Every row comes from one small tree of marks. Brackets hold a mark, then the marks that hang from it, in alphabetical order. Every link used is in the known rows. Which tree was each row made from?
In the rows, 128 means zero.
Known rows
(mudige (nuba nodupez) (reka vidaf)): [101 109 114 145 133 136 152 122 156 129 132  84 179  98 134 120 148 149
 133  88 151]
(reka (mudige nuba)): [118 145 125 125 126 131 160 106 129 109 146 127 132 143 109 123 133 129
 130 128 124]
(mudige nuba): [132 133 139 123 130 117 149 109 138 133 129 145 143 140 126 129 132 140
 149 109 118]
(nodupez vokor): [137 105 107 117 145 126 132 136 141 111 117 116 117 120 127 123 137 121
 127 127 156]
(tivog (mazunis nuba)): [146 143 139 119 137 103 163 121 127 168 119 124 131 146 126 148 106 146
 116  84 148]
(nodupez (nuba mazunis (mudige reka)) vokor): [156  52  35 160 181 114 101 190 165 153 131 122 142  89 131 105 129 126
 152 138 163]
(vofi (nuba (mazunis tivog) mudige nodupez)): [119 120 151 152 151 126 161 192 128 194 147 114 145 124 174 118  88 174
 129 108 143]
(nodupez (nuba (mazunis tivog) mudige vofi) vokor): [142  55  55 171 143 107 145 170 170 193 113 131 141  90 151 101  97 135
 127 163 216]
(vokor (nodupez (nuba (mudige reka) vofi))): [122  59  40 193 139 113  87 167 169 190 120  93 154  55 149 123 133 117
 131 160 209]
(vofi (nuba mazunis nodupez)): [109 122 160 112 145 159 147 195 118 145 141  97 134 117 186 120 106 153
 145 104 116]
(tivog (mazunis (nuba nodupez))): [136 128 145 108 151 127 174 135 124 173 126 109 132 126 160 141 100 161
 107  59 138]
(nodupez nuba): [139 106  95 130 128 124 110 130 148 132 123 133 136 116 135 124 131 116
 134 152 124]
(reka (mudige (nuba (nodupez vokor) vofi)) vidaf): [ 71  97  93 134 122 159 191 130 156 110 131  65 148  81 148 109 139 123
  99 117 206]
(nodupez (nuba mazunis mudige) vokor): [159  66  51 143 184 113 121 177 147 144 131 149 122 102 147 108 120 128
 143 133 147]
(mazunis (nuba mudige nodupez vofi) tivog): [102 100 134 169 133 118 188 138 162 226 121 105 155 106 171 125  93 157
  92  86 194]
(mazunis (nuba (mudige reka) nodupez vofi) tivog): [103  85 123 186 134 115 169 150 176 232 118  77 177  91 157 124 104 156
 102  90 211]
(vofi (nuba mazunis mudige nodupez)): [111 114 148 142 173 136 145 215 120 172 159 113 134 114 184 122 101 157
 140  91 111]
(vokor nodupez): [135 115  99 123 130 134 122 118 113 126 118 117 113 105 142 128 135 129
 131 125 162]
(reka mudige vidaf): [ 92 147  93 144 116 144 150 115 127  98 145  96 130 117 102 121 142 108
  94 148 158]
(nuba vofi): [103 112 129 143 107 133 134 143 139 153 119 110 140 106 143 127 119 122
 122 142 163]
(reka (mudige (nuba vofi)) vidaf): [ 71 135 107 158  96 134 177 107 148 127 136  93 158 111 117 121 137 114
 110 144 186]
(vokor (nodupez (nuba mazunis (mudige reka)))): [155  65  29 169 169 121  92 173 141 168 131 121 138  74 146 111 129 134
 153 138 170]
(vokor (nodupez nuba)): [147  94  66 127 133 131 103 121 137 130 113 125 121  90 148 122 143 118
 134 149 161]
(reka (mudige (nuba mazunis nodupez vofi)) vidaf): [ 70 111 105 139 119 172 199 142 129 133 144  86 154  92 161 102 115 141
 118 107 173]
(tivog mazunis): [147 140 129 126 129 113 134 135 117 149 128 130 126 133 118 140 102 148
 120 122 136]
(vokor (nodupez (nuba (mazunis tivog)))): [163  90  57 130 122 133 130 118 127 157 105 134 130 100 150 104 115 145
 143 160 187]

Which tree is each row?
[122 127 138 137 118 108 167 136 140 196 111 108 142 123 143 147  99 140
 109 102 182] => (tivog (mazunis (nuba vofi)))
[114 114 128 179 122  92 176 125 163 223 118 124 156 126 140 132 103 138
 105 109 204] => (mazunis (nuba mudige vofi) tivog)
[125  71  55 174 139 116 107 155 151 184 122 123 133  67 163 124 126 116
 122 153 192] => (vokor (nodupez (nuba mudige vofi)))
[110  93 130 139 109 160 174 156 130 181 115 102 146  97 179 100  83 163
 121 123 182] => (nuba (mazunis tivog) nodupez vofi)
[ 99 112  95 198 134  81 157 155 165 219 127  82 177  96 118 148 115 137
  98  95 220] => (tivog (mazunis (nuba (mudige (reka vidaf)) vofi)))
[104 107 100 181 144 108 174 125 170 199 129  79 178 103 134 125 127 156
  93  73 202] => (mazunis (nuba (mudige (reka vidaf)) nodupez) tivog)
[127 140 154 134 114 122 152 159 126 162 125 114 143 142 142 124 100 153
 144 144 156] => (vofi (nuba (mazunis tivog)))
[149 129 133 125 121 118 178 107 129 157 118 153 148 150 127 112 106 168
 156 117 144] => (mudige (nuba (mazunis tivog)))
[114  97 141 133 111 146 193 135 139 185 114 118 164 111 177 103  88 179
 140 105 172] => (mudige (nuba (mazunis tivog) nodupez vofi))
[ 93  91 114 120 133 158 182 141 152 121 129  81 135  92 156 110 124 132
 114 116 179] => (reka (mudige (nuba (nodupez vokor) vofi)))
[139 100 126 133 130 139 169 132 142 167 122 108 171 116 144 103 106 185
 155  98 152] => (mudige (nuba (mazunis tivog) nodupez) reka)
[ 92 105 123 124 131 173 187 155 126 146 144 101 140 103 170 101 102 150
 132 109 147] => (reka (mudige (nuba mazunis nodupez vofi)))
[113  83 129 149 110 144 174 144 156 193 111  91 183  95 160 100  99 179
 150 112 188] => (mudige (nuba (mazunis tivog) nodupez vofi) reka)
[103 131 107 132 117 157 212 106 123 131 141 105 153 124 134  97 111 164
 114 110 171] => (reka (mudige (nuba (mazunis tivog) nodupez)) vidaf)
[156 102  87 136 120 127 136 128 140 158 113 144 140 126 137 106 105 142
 140 161 153] => (nodupez (nuba (mazunis tivog)))
[104  82 116 159 158 150 153 198 127 191 145 117 138  85 189 108  91 155
 124 100 146] => (nuba mazunis mudige nodupez vofi)
[103 125 158 148 163 122 133 194 135 168 156 102 138 115 172 136 117 146
 124  98 116] => (vofi (nuba mudige nodupez))
[102  57  99 164 171 122 154 179 180 194 120  66 155  71 167 123 128 133
 110  73 206] => (mazunis (nuba (mudige reka) (nodupez vokor) vofi))
[ 98 121 106 184 152 109 124 199 145 163 153  88 167 105 127 130 131 135
 141 125 163] => (vofi (nuba mazunis (mudige (reka vidaf))))
[111  98 116 198 123  91 155 138 180 231 114  94 175 108 123 133 109 142
 112 118 219] => (mazunis (nuba (mudige reka) vofi) tivog)
[112  86 117 168 135 138 170 173 133 212 132 119 147  94 177 103  79 170
 114 113 179] => (nuba (mazunis tivog) mudige nodupez vofi)
[127 122 149 121 125 133 185 104 142 174 112 106 142 129 159 124 112 158
 106  79 163] => (mazunis (nuba nodupez) tivog)
[136  57  18 176 175 110 112 179 171 143 130 106 158  77 123 107 143 119
 135 138 191] => (nodupez (nuba mazunis (mudige (reka vidaf))) vokor)
[116 105  73 183 158 115 127 169 140 158 146 113 157 100 116 115 132 139
 132 117 164] => (nuba mazunis (mudige (reka vidaf)))
